Each row comes from the steps of one path. Every step used is in the known rows, and no mark comes twice. Write the path behind each row, first mark first.
Known rows
nitab -> dezom: [  5  12   0  -2   6   5   6  20 -20  -1  -5  -6  -5  23  -5   9   8  -7
  -4 -20]
digozar -> rutop -> keve: [ -9 -18  -1  26   3  30   6   3  19 -17  -3 -11 -25  -8   0  28  27   6
   2  -3]
dezom -> keve -> rutop: [  8  13  -8   8  -4 -17   0 -23 -22  30   0  -5 -22 -20 -12  36  11  -7
 -12  -8]
bureb -> gezem: [-12 -26  -9  11  -3   0 -10  -2  10 -11   0  -7 -12  -4  12  67 -12 -16
  -3   3]
bureb -> gezem -> nitab -> rutop: [ -8 -32 -14  -3  -1  -4  10 -28 -47 -11  -4   1  -1 -25  10  52 -22 -13
 -15   2]
dezom -> keve -> rutop -> digozar: [ -5  36  -9   9  -9  -1   2 -11 -19  22  14   4  -9 -32 -12   1  16   0
  -5  -9]
digozar -> rutop -> bureb: [ -7   1   4   8  -2   7  -9  54 -14 -27  -8   4  -2 -20   1  52  14  12
  13  -2]
bureb -> dezom -> keve -> gezem: [ 10 -19   3   0  -6 -21  -5   0  16  13  -2   3   5  40   1 -59  -9 -23
  -7  14]
keve -> gezem: [ -4   0   8  15  -2  -8  -7  -7  -1  -1   0   2  -1  45  -3   1 -15 -11
  -3  12]
gezem -> bureb -> dezom: [  6 -23   2   1   5  -1  -7  11  78 -26   0  -8  -2   2  21 -72 -26  13
  13 -18]
digozar -> rutop -> keve -> gezem: [ -9 -13   8  28   0  24   1  -5  11  -1  -1  -6 -16  28  -7  12  26   6
   0  26]
dezom -> keve: [  2   0  -3   4  -3 -17   1  -7  -7  -4  -1  -4 -10   8  -3  21  17 -19
 -10 -14]
nitab -> rutop -> keve -> gezem -> bureb: [ -6   8   0   2   7  24   2 -61  41  -5   7 -13  -1  16 -12 -28  -5  21
  -1   7]
nitab -> dezom -> keve -> rutop: [ 16  29  -7  -5   3 -11  10  -2 -47  46  -2  -7 -17  -3 -21  25  33  -4
 -15 -12]
keve -> rutop -> bureb: [ -3  34  -4   8  -2  10  -8   9 -24  12   0   5  -6 -35  -6  68 -22   9
  12  -7]
gezem -> nitab -> rutop: [  0 -11  -6  -1   2  -4  20 -26 -51 -16  -5   4   3 -14   3   5 -25  -6
 -12 -18]
digozar -> rutop -> bureb -> dezom -> keve: [  7 -17  -1  -7  -6  -6  -9  59   4 -11 -10   4   6 -23   7 -10  21  -1
   8   0]
digozar -> rutop: [ -3 -23   2  21  -2  -3  -5  29   3 -20  -7  -4 -21  -2   2  18  17   0
  -2  -5]
bureb -> gezem -> nitab: [-10 -27  -4   9   0  -6  10   5 -32 -19  -2   3  -4  -8  21  64 -11 -14
  -3   7]
bureb -> dezom -> keve -> gezem -> nitab: [ 12 -21  10  -2  -3 -28  16   5 -28   5  -3  12  12  37   9 -67  -6 -20
  -7  19]
rutop -> keve: [ -8   1  -5  19   4  33   5 -27  20 -16   2 -11 -13   1   1  32  -4  -6
   3 -14]
rutop -> keve -> gezem: [ -9   6   5  22   1  26   4 -33  15  -1   5  -6  -4  38  -6  12  -4  -6
   2  15]
nitab -> gezem -> bureb -> dezom -> keve -> rutop: [ 10  -5  13 -24   7 -16 -21 -38  55  38   3  -2 -14  15  -3 -55 -11   9
  -3 -15]
bureb -> dezom: [  4 -28  -4   9  -2   2  -5  11  38 -14  -4  -3  -2   4  17 -41 -37 -15
   4 -16]

Write each row's path
[ -1 -21  20 -18  11   3 -26 -14  81  -7   1  -1   1  42  13 -71 -34   8
   8 -22] | nitab -> gezem -> bureb -> dezom
[  5  48  -1  -7   1  -1  37  19 -89  32  11  11   5 -20 -15 -15  40   7
  -9  -9] | gezem -> nitab -> dezom -> keve -> rutop -> digozar
[  6 -11   9  -3  -8 -13 -14  55  -3   3  -7   9  14  13   0 -28  19  -1
   6  29] | digozar -> rutop -> bureb -> dezom -> keve -> gezem
[  8   6  -6 -23  -7 -10 -10  -5 -13  12  -3   8  32   6 -10 -40 -24 -14
  -5  12] | nitab -> rutop -> bureb -> dezom -> keve -> gezem
[ -9  -1  23 -14  12   0 -23 -27  51 -10   3  -2  -7  46   0  -7 -10  12
   3 -23] | nitab -> gezem -> bureb
[  1 -14  -2  -3   6  29  -1 -50  73  -1   4 -12   9  11  -1 -90 -30  16
   4   7] | nitab -> rutop -> keve -> gezem -> bureb -> dezom
[-14  -4  -2  -3   0   4   6  33 -49 -29  -2  13  14 -24  17  96 -14  -5
  12  10] | rutop -> bureb -> gezem -> nitab
[  4  18  -5  -3  -4  -1   0   2  53  14  16   0   0 -39   4 -95   3  22
   8 -11] | gezem -> bureb -> dezom -> keve -> rutop -> digozar
[ -1 -32  13  16   6  23  -2   9  83 -10   0 -11  -8  19  10 -78  15  26
  15  23] | digozar -> rutop -> keve -> gezem -> bureb -> dezom
[-12  33  -6  18  -7  16  -1  -5  -5  14  15   6  -7 -29  -4  -1 -13  10
   3 -12] | keve -> rutop -> digozar
[ 12 -21   0 -10   3 -17  -4   5  62 -16  -1  -8  -3   0  14 -67   5   5
   3 -15] | gezem -> bureb -> dezom -> keve
[  2  35 -13 -19   0  -3   1  26 -58  42  -1  -2   0 -32 -17 107  31  -4
  -3   9] | nitab -> dezom -> keve -> rutop -> bureb -> gezem
[ 16  -6  -5  -4   1 -18  -3 -10  49  18   2  -9 -17 -26   4 -57  -3  15
   2 -10] | gezem -> bureb -> dezom -> keve -> rutop
[  0  18  -1 -26   4  -8  22  49 -88  -2  -4   9  20 -11   0  89  39 -10
   0   8] | rutop -> bureb -> gezem -> nitab -> dezom -> keve
[ -4  22   5  -7   0   0  10  -5 -75 -10  -3  18  32   6  -6  22 -27   4
   0  15] | keve -> gezem -> nitab -> rutop -> bureb
[ -6  19 -15  -6  -7  -7 -11   3 -32  27   2   1  -8 -46  -6 112   8  -5
   0  14] | dezom -> keve -> rutop -> bureb -> gezem
[  2   5   6   6  -5 -24  -3 -15 -15   7   1   0   0  43 -10   6  17 -19
 -13  14] | dezom -> keve -> gezem
[  2  25   3 -18  -3 -18  14  -9 -87   1  -2  17  31   6 -14  22   1  -5
  -9  16] | dezom -> keve -> gezem -> nitab -> rutop -> bureb
[  9   0 -13 -26  -5  -2  -5  -1  -5  -4  -5   3  22 -30  -2 -18 -23 -12
  -3 -16] | nitab -> rutop -> bureb -> dezom -> keve
[ -8  -8  15  22   8  20   0  -4  51 -14   2 -11 -15  24  -4 -17  38  31
  10  24] | digozar -> rutop -> keve -> gezem -> bureb
[  6   0  -4 -13  -5  -4  -7  31   6 -11  -4   6  15 -13   7  -9  -9 -13
  10  -9] | rutop -> bureb -> dezom -> keve
[ 10  -2  -9 -25  -2  -8  16   7 -51 -11  -6  13  28 -35   6 -20 -20  -9
  -2 -12] | gezem -> nitab -> rutop -> bureb -> dezom -> keve
[ -8  10  11  14   8  22   2 -31  55 -12   9 -11  -5  32  -2 -14   6  20
  10  12] | rutop -> keve -> gezem -> bureb
